Known rows, with every way that one mark hangs from another:
botug[vaka[vumot[meko]] zopi[sopof]]: [-31 -22 -12 -25  39   6   2  -2   3  15  19  27   9  17  -9 -33 -14   5
  14  39   8 -40  23 -37 -23  55   2 -16   3  -9 -20]
mefe[luresuf[zopi[botug]] sopof[meko]]: [ -1  -6 -31  12  28  -8 -11  37 -16  18 -28  22   0  18  11 -44  -5  11
 -14 -43  14   1  22 -25  16   5 -43 -72   8 -14 -23]
mefe[botug sopof]: [-18  -6  -4   1  37  -3 -10 -11 -13  26 -26  12  30  -7 -10 -12  -1   6
 -17 -20   6  -2   3   0  -2  -9   0 -45   0   0 -16]
botug[vaka[vumot] zopi[luresuf sopof]]: [-32 -20 -19  -5  51   9  -2   0   5  19   2  23  12  15  10 -28  -7  12
  17  15   7 -38  26 -42 -12  59 -13 -31 -11 -12 -25]
vumot[mefe[luresuf] meko vaka]: [-20 -10 -18 -12  16 -29  21 -21 -12  18  22 -12  -9 -13 -29 -53  -4   2
   3  -9 -25 -26  13 -22  -4  11 -29   1  -5  -3   6]
vaka[botug vumot[mefe[luresuf]]]: [-37  -4 -12   9  33 -13   5  -9 -20   2  -1 -16  -1 -16   3 -31 -11 -13
 -10 -29 -21  -8  76 -41   1  23 -19 -15 -27  11  -2]
zopi[botug luresuf]: [  6  12 -10  17  24   8  11   0   4  19 -21  17   3  -6   3 -16   6   4
  15 -46   2   8  13 -32  31  -8 -54 -26   1  -7 -13]
mefe[botug luresuf]: [  2  -7 -14  32  43 -21  -5 -14  -6  26 -18   5  11 -11   0 -28  -5   6
 -23 -37  -5   1   4   5  11  -8 -21 -43   5  -1   8]
goze[vaka]: [-11   2   5  10 -26 -12  11 -14  -5   2   7   3  24   7   6  -9 -17   0
 -14  15  -7  -1  -5 -25  -4  14  11  11   1  12  -7]
vaka[botug vumot[zopi]]: [-37  -6   0 -23   8  -6  -9  -6 -16  -8   2 -13  18  -8   4  -3 -12 -18
  -4  -5  -9  -8  69 -41  -6  52 -15  -1 -21   8  -4]
sopof[mefe[botug]]: [-16  15   9 -15  15 -20 -17 -21  -4  14  -6  12  27  -1   1 -17 -10  15
  -7 -25  19  -1   2  -2  -8   1  -8 -13 -27   4  12]
zopi[botug[vaka] luresuf sopof[mefe]]: [-23   8  -3   0  53   6  11  -1  16  28 -18  36  30  -2  10 -37  -6  41
  33 -13  33  -9   5 -46  12   2 -39 -37 -31 -11  -5]
goze[vaka[botug[zopi[luresuf]] vumot]]: [-32   4 -14   4   1 -11   0 -16 -20   3   6  16  27   7  18 -25 -23 -23
 -11  -6 -15 -15  56 -76  -3  61 -12  -9   2  17 -30]
goze[vaka[botug]]: [-17   5   2   7 -13 -11   9 -15 -11  -7   5   6  35  -5  11 -14 -22 -13
 -17  19  -8   2  21 -44  -3  16  10   6   6  22  -9]
goze[vaka[vumot[mefe meko]]]: [-36   1  12 -11 -30 -18  23 -30 -12   3  22   0   0   5 -15 -31 -16  -5
 -10   0 -25 -16  33 -54  -6  28  -8  21 -14  13  -9]
mefe[sopof]: [-15  -3  -7  -2  18   6  -4   8 -11  11 -15   9   9   0  -6  -3   4   6
  -6  -5   5   0   3  -2  -3  -4   9 -23  -2  -1 -20]
mefe[luresuf]: [  5  -4 -15  29  25 -10   1   7  -3  13  -7   1 -10  -4   6 -19  -2   5
 -10 -22  -6   2   3   3   8  -3 -12 -20   3  -1   3]
sopof[mefe]: [-12  18   9 -19  -2 -11 -11  -2  -3   3   4   8   6   5   6 -10  -7  16
   4 -11  18   0   2  -5 -10   5  -1   8 -28   4   8]
botug[vaka zopi[sopof]]: [-25 -24 -17 -12  40   9  -2   5  10  14  10  14  32  12   5 -23 -16   7
  13  47  18 -29 -11 -11 -26  46  15 -17 -17  -4 -18]
vumot[mefe vaka]: [-33  -8  -6 -26  -3 -17  12 -19 -10   5  15 -28  23  -9 -15 -23  -6   0
   9  11 -13 -25  13 -12 -21  24  -1  15 -25  -2   2]
goze[vaka[botug vumot[zopi[sopof]]]]: [-52 -14   2  -8 -10 -10  13 -17 -13  -1   1   0  46  -2   7 -18 -32  -6
  -6  15  -3 -17  56 -75  -6  59  11  -5 -18  18  -5]
vumot[mefe[botug luresuf] meko zopi]: [-29 -17 -12  -9  26 -26   7 -36  -4  29   9 -15   0 -16 -31 -55  -6  -4
  -6 -45 -17 -10   6 -13   6  23 -56 -11 -53   8   9]
luresuf[zopi[sopof]]: [-14 -27 -24   2   1   3   6  26   7 -10  -8   7   6  12  -1 -15 -12  14
   7   5  17  -5   3 -19  -2   3   2 -29  -6   3   0]
botug[vaka]: [ -9  -3   6  -6  23   0  -2  -1   7   2  11   2  13   3   3  -6   1  11
  -6  39   0  -9  -8  11 -17  13  -3   5  -2  -6  -7]
zopi[sopof[vaka]]: [-12 -22  -5 -20  -3   7  10 -11   5   4  -7  16  27   7  -3 -14  -7  26
   9  15  17 -12 -10 -25  -6  -3  23 -20   6  36  19]
zopi[sopof]: [ -9 -16  -6   4  11   8  14   1   7   6 -12   9   8  -1  -2  -8  -8  14
  16   7  17  -9  -3 -17   6  -6  18 -22  -2  -1   8]
meko[luresuf]: [  2   2  -9  10  -8  21   6   2  -2   3  -9 -22 -17 -29  -1  -1  18  15
  -2  -2  -7  12  -1 -17  19  -5  -7   3  -3  -6  -2]
zopi[botug luresuf sopof[meko]]: [  9   1  -6   5  18  14  15  -2  10  24 -32  35  -2   7  12 -33   3  18
  36 -42  28 -12  11 -60  44  -4 -43 -57   9 -22   4]
botug[vaka[vumot[mefe]]]: [-41  -6  10 -16  22  -5   3 -12  -1   3  17 -15   8   2  -4 -16  -3   7
  -4  25 -13 -20  32  -9 -25  35  -9  11 -33  -4 -10]
vaka[vumot[mefe meko[luresuf]]]: [-26  -1  -1 -14 -10  12  20 -18 -10   4  11 -21 -39 -24 -25 -24  16   6
   5 -18 -25  -5  41 -48  13  11 -28  13 -20  -4  -2]
vumot[mefe[botug] vaka]: [-37 -11  -4 -25  13 -24   7 -37 -12  19   5 -25  43 -16 -19 -31 -11   0
  -1  -3 -12 -25  12 -10 -19  21 -10  -4 -23  -1   6]
botug[vaka zopi[luresuf sopof]]: [-20 -20 -23  -2  50  12   1   1  12  21   2  24  17  11   8 -30  -5  13
  20  23  15 -29 -12 -25 -10  42 -13 -29 -16  -8 -23]
sopof[mefe[luresuf[vaka[vumot]]]]: [-21   5   5   3  16 -30 -15  14  -4  22   4   7 -12   9  15 -24  -6  13
  -8 -17   4   4  15 -26 -13  17  -1  -2 -21   0   5]
meko[luresuf[vaka] vumot[mefe zopi]]: [-46 -20  -6 -21 -20   8  18   4   8  23 -25 -54 -17 -17  -6 -17  15  -1
   6  12 -15  22  13 -53   0  31 -10  26 -82   6  -3]
vaka[vumot[mefe]]: [-35  -2   5 -11  -1  -4   8 -14 -10   1   7 -19  -6  -2  -7 -12  -4  -4
   2 -16 -15 -13  46 -22  -9  25  -6   7 -32   2  -2]
luresuf[vaka[botug]]: [ -9 -10   5  -4   7  -8  -4  14   6   5   7   0   6  -7   9  -4  -1 -19
  -3  28  -4  14   0 -32 -11   3  11   9   5  12  -6]
sopof[mefe[botug luresuf]]: [-10  12  -4  10  37 -31 -15 -15  -8  26 -13  13  17  -5   6 -34 -11  19
 -15 -43  14   1   6  -1   1  -2 -20 -31 -24   3  15]
zopi[botug sopof[mefe]]: [-21   8  -1  -7  21   3  11   6   7  20 -20  23  34  -3   2 -23 -19  26
  29 -22  38  -2  13 -40   8  -5  -6 -28 -30  -1   8]

Rows:
[-12  -8 -17  -1  20   0  -3  29   8  -3   1   6  27  10   2 -19 -11   8
  -5  16   7   4   9 -10 -11  13 -37 -18  -8  -3 -20] | luresuf[zopi[botug[vaka]]]
[-30   4   6   4 -13 -14   8 -16 -19  -8   4   5  29  -1  12 -12 -23 -14
 -21  11 -15  -6  57 -61  -6  33   8   2  10  17 -12] | goze[vaka[botug vumot]]
[ -6 -24  -5  16  19   4  13  10  21  25 -13  18 -13   1   7 -16  11  13
  26   1  10   1 -25 -47  15  -7  -2 -21   0  -4  -1] | zopi[luresuf[vaka] sopof]
[-47 -11   3  -1 -14  -7  19 -12  -5  15  -6   2  48   5   1 -20 -30   5
   2  -3   3 -14  40 -68   0  54  -4  -8 -23   7  -8] | goze[vaka[vumot[zopi[botug sopof]]]]
[-18  -2  13 -61 -29  -5 -16 -19 -12   7   3   8  26  26   7 -22  -6   8
   0 -17   9 -21  37 -48  -5  58 -30 -14   0  23  14] | sopof[meko vaka[vumot[zopi[botug]]]]
[-47 -20 -21 -20  12 -30   7 -16 -14  20  14 -45  26 -13 -15 -40 -13   2
   2 -10 -18 -27  18 -12 -19  56 -26   8 -55   0   6] | vumot[mefe[luresuf] vaka zopi]
[ -8  -1  -3 -25   2   0  10  -7   3  15   8   7   7  -5 -24 -21  -5  -7
  13 -20  -1   0   8 -28  12  21 -50   3 -15   0  -4] | vumot[meko zopi[botug]]
[ -1  19   1 -18   0 -25 -12   2 -10  17 -34  20 -24  29  27 -39  -7  17
  -3 -32  25  -4  34 -30   7  10 -18 -31 -24 -12  20] | sopof[mefe[luresuf] meko[vumot]]
[ -8  -1  -4 -10  -3 -13   8  -7  -8  14 -31  -5 -28  20  13 -39  -1  -2
   0 -24   2  -8  36 -28  11  11 -20 -25 -30 -10  12] | sopof[meko[vumot[mefe[luresuf]]]]
[-25  -7  -7 -27  -2  -4  15 -29   4  12  17  -8 -25  -9 -26 -37  10  -4
  21 -37 -17 -12   2 -32  14  26 -64  16 -56   5  -3] | vumot[mefe meko zopi[luresuf]]
[-44  -8 -12 -33   7 -15  19 -14 -15   4 -25 -23  25  -6  -5 -26 -14 -14
   5  15 -11 -13  65 -47 -16  20   0  -1 -31   8   1] | meko[vumot[mefe vaka[botug]]]
[-34 -12  -9 -39   5 -17  -6 -10 -15  -1  11 -23  47 -15  -5 -12 -14 -13
   2  21  -7 -21  33 -29 -18  55 -10   9 -13   4   1] | vumot[vaka[botug] zopi]
[-11 -22  -9  12  30   5  13   9  15  17 -14  20  -3  -8  12 -19   6   1
  23   5   8   4  -2 -63  17  -6  -4 -26   2   4  -2] | zopi[luresuf[vaka[botug]] sopof]
[-11  -5 -19  -6  40   4 -12  -2   6  16  13  16  10  13  11 -24   1   0
   6  17  -1 -22 -10  -8 -14  47 -29  -9 -13  -6 -30] | botug[vaka zopi[luresuf]]
[-41  -6  -8 -17  13   2  17  -1 -10  15 -42  -9   2   5  -8 -19  -2  -1
   1 -10   0   3  39 -25  -6  -3   5 -17 -51   6 -15] | meko[vumot[mefe[sopof]]]
[-14   2   2 -17  12  -4   3 -10 -15  -9  10  17 -13  -8 -10 -15  -4 -18
  -4  -5 -15  -9  66 -51   5  10 -18  -6  24   6  -5] | vaka[botug vumot[meko]]
[-32 -25 -16 -22  12  -6  11 -13  -1  19  -6  -6  28  -6  -8 -23  -3  18
  29  -2   6 -33   6 -41   2  46 -20 -17 -17 -11   5] | vumot[vaka zopi[luresuf sopof]]
[-44  -5  -7 -26   2  -2  20  -6   2  19 -34 -25  21   3  -9 -23 -13 -11
  14 -24   0   5  47 -37   0  29 -33  -1 -79   8  -3] | meko[vumot[mefe zopi[botug]]]
[ -5   1  -1  -7  -8  13  10  -7  -9   3   5  -3 -40 -19 -17 -11  17   9
  -2 -11 -20  -2  36 -44  19   6 -23   2  18  -9  -4] | vaka[vumot[meko[luresuf]]]
[ -1  22  13 -26 -12  -3 -21 -23  -8  18 -12   2  -5 -10  13 -29  11  29
  -4 -30  24  -1   2 -29  16   9 -24 -22 -18 -15  18] | sopof[mefe[botug] meko[luresuf]]
[-23 -11  -4 -24  44 -11 -15 -24  -5  22  16  21  22  10 -12 -31 -11  -8
 -14  14  -7 -29  21 -16 -24  50 -23 -21   6  -6 -19] | mefe[botug[vaka[vumot[meko]] zopi]]
[-30  -9  -7 -20  31  -1 -16   2  -4   9  21   4  20  18   7 -15 -12  -6
  -6  34  -3 -29  28 -11 -35  69  -1  -1  -9  -7 -27] | botug[vaka[vumot] zopi]
[-14 -20 -26   6  12   8  12  32   8   0 -19  12  23   6  -2 -22 -17  12
  14 -10  22   3  15 -35   8  -2 -19 -41  -7   0  -6] | luresuf[zopi[botug sopof]]
[  0   1  -2 -13 -10 -35 -29  31   1  10   8  16 -24  31  27 -43  -5  14
  -8 -13  22   2 -10 -27  -9  21 -21 -18 -16  -8   9] | sopof[mefe[luresuf[vaka zopi]] meko]
[-34 -14  -8 -40  -7 -17   6  -5  -8  11 -25 -22  25   9  -5 -10 -10  -3
   4  17  -5 -16  38 -29 -17  45  -3   3 -24  -5   3] | meko[vumot[vaka zopi]]
[-30  -1 -12 -24  -7  17  25 -17   1  20   9 -33  -8 -36 -33 -38  10   3
  19 -30 -14   7  13 -48  23  22 -64  17 -61   3  -5] | vumot[mefe meko[luresuf] zopi[botug]]
[-42 -35 -18 -30 -12  -1   7   5  -2 -12   2  -2  20  18  -9 -30 -16  22
   3   2   7 -17  30 -42 -19  22   2 -21 -25  38   9] | luresuf[zopi[sopof[vaka[vumot[mefe]]]]]
[-33 -27  -7 -38   2   5   2 -14   0   0  -1   1  47  -3  -3 -17 -15  10
  10  14  15 -12  12 -39  -9  33   6 -13 -25  43  17] | vumot[zopi[sopof[vaka[botug]]]]
[-23  -7 -23 -30  16 -13  -9  -3 -19   3  12  -4  44  -6   3 -19 -20 -22
   2  26  -4 -27  31 -31 -26  51   5  -4  12   4 -14] | vumot[vaka[botug[zopi]]]
[-12   3  -5  -9   5  14   8  -9 -17  -6   2  -1 -28 -31 -11 -16  12  -4
  -5  -6 -21   2  63 -64  21   6 -25  -4  22   1  -6] | vaka[botug vumot[meko[luresuf]]]
[-52 -17  -7 -45 -11 -20   7 -22 -10   9  20 -45  36 -10 -19 -23 -10  -3
  12   9 -13 -28  14 -14 -27  60 -14  26 -58   3   4] | vumot[mefe vaka zopi]
[-22 -15  -6  16  26 -21  -2  20   1  32  -3  -9   3   0   6 -23  -7  -6
  -7 -21 -11   7  23 -37   1  37 -27 -12 -15  -4  -7] | mefe[luresuf[vaka[vumot[zopi[botug]]]]]
[ -9 -40 -28  30  22 -16   3  44  13  15  -6   4 -12  11   7 -32  -8  11
  -5   7   7   7 -16 -28  -2   1   0 -33  -3   3  -2] | mefe[luresuf[vaka zopi[sopof]]]
[-39  -2  12  -9 -16 -25  18 -46 -13  13  14   4  16   0 -19 -38 -18  -5
 -17 -11 -24 -16  32 -53  -6  26 -15   5 -11  14  -5] | goze[vaka[vumot[mefe[botug] meko]]]
[-29 -28  -9 -45   0 -11  16 -16  -1  13  14   1  20  -5 -31 -30 -11  11
  25  22   3 -37   2 -39  -7  38  -9  -1   0  -7  11] | vumot[meko vaka zopi[sopof]]
[-31 -15  -2 -22  13   3  16  -6   0  17  -3  13   7  -1 -22 -24 -12   4
  22 -21   4 -18  46 -59  12  33 -31 -18 -11  -6   1] | vaka[vumot[meko zopi[botug sopof]]]
[ -3  20  20 -35  -3 -22 -26 -24  -7  14  -6  22  12  16  14 -28  -5  14
  -2 -28  30 -12   2 -13   0  13 -17 -24 -14 -10  20] | sopof[mefe[botug] meko]
[  3  -4   0  -6   6  12  12   4   6  17 -22  25  14   8   9 -26  -9  12
  28 -15  32 -13  11 -44  24   2 -13 -44   7 -18  10] | zopi[botug sopof[meko]]
[-19   3 -19   7   0  -8   2 -15 -12   5   5  17  32   1  18 -28 -22 -22
  -8   1  -7  -7  19 -60  -1  44 -12  -6  -3  22 -27] | goze[vaka[botug[zopi[luresuf]]]]
[-14 -22 -20  -2 -21   9   7  42   8   5 -34 -24 -32   0   6  -9  15   6
 -10  22  -7  32  12 -51   4   0  -4  -3 -17   1 -11] | meko[luresuf[vaka zopi] vumot]
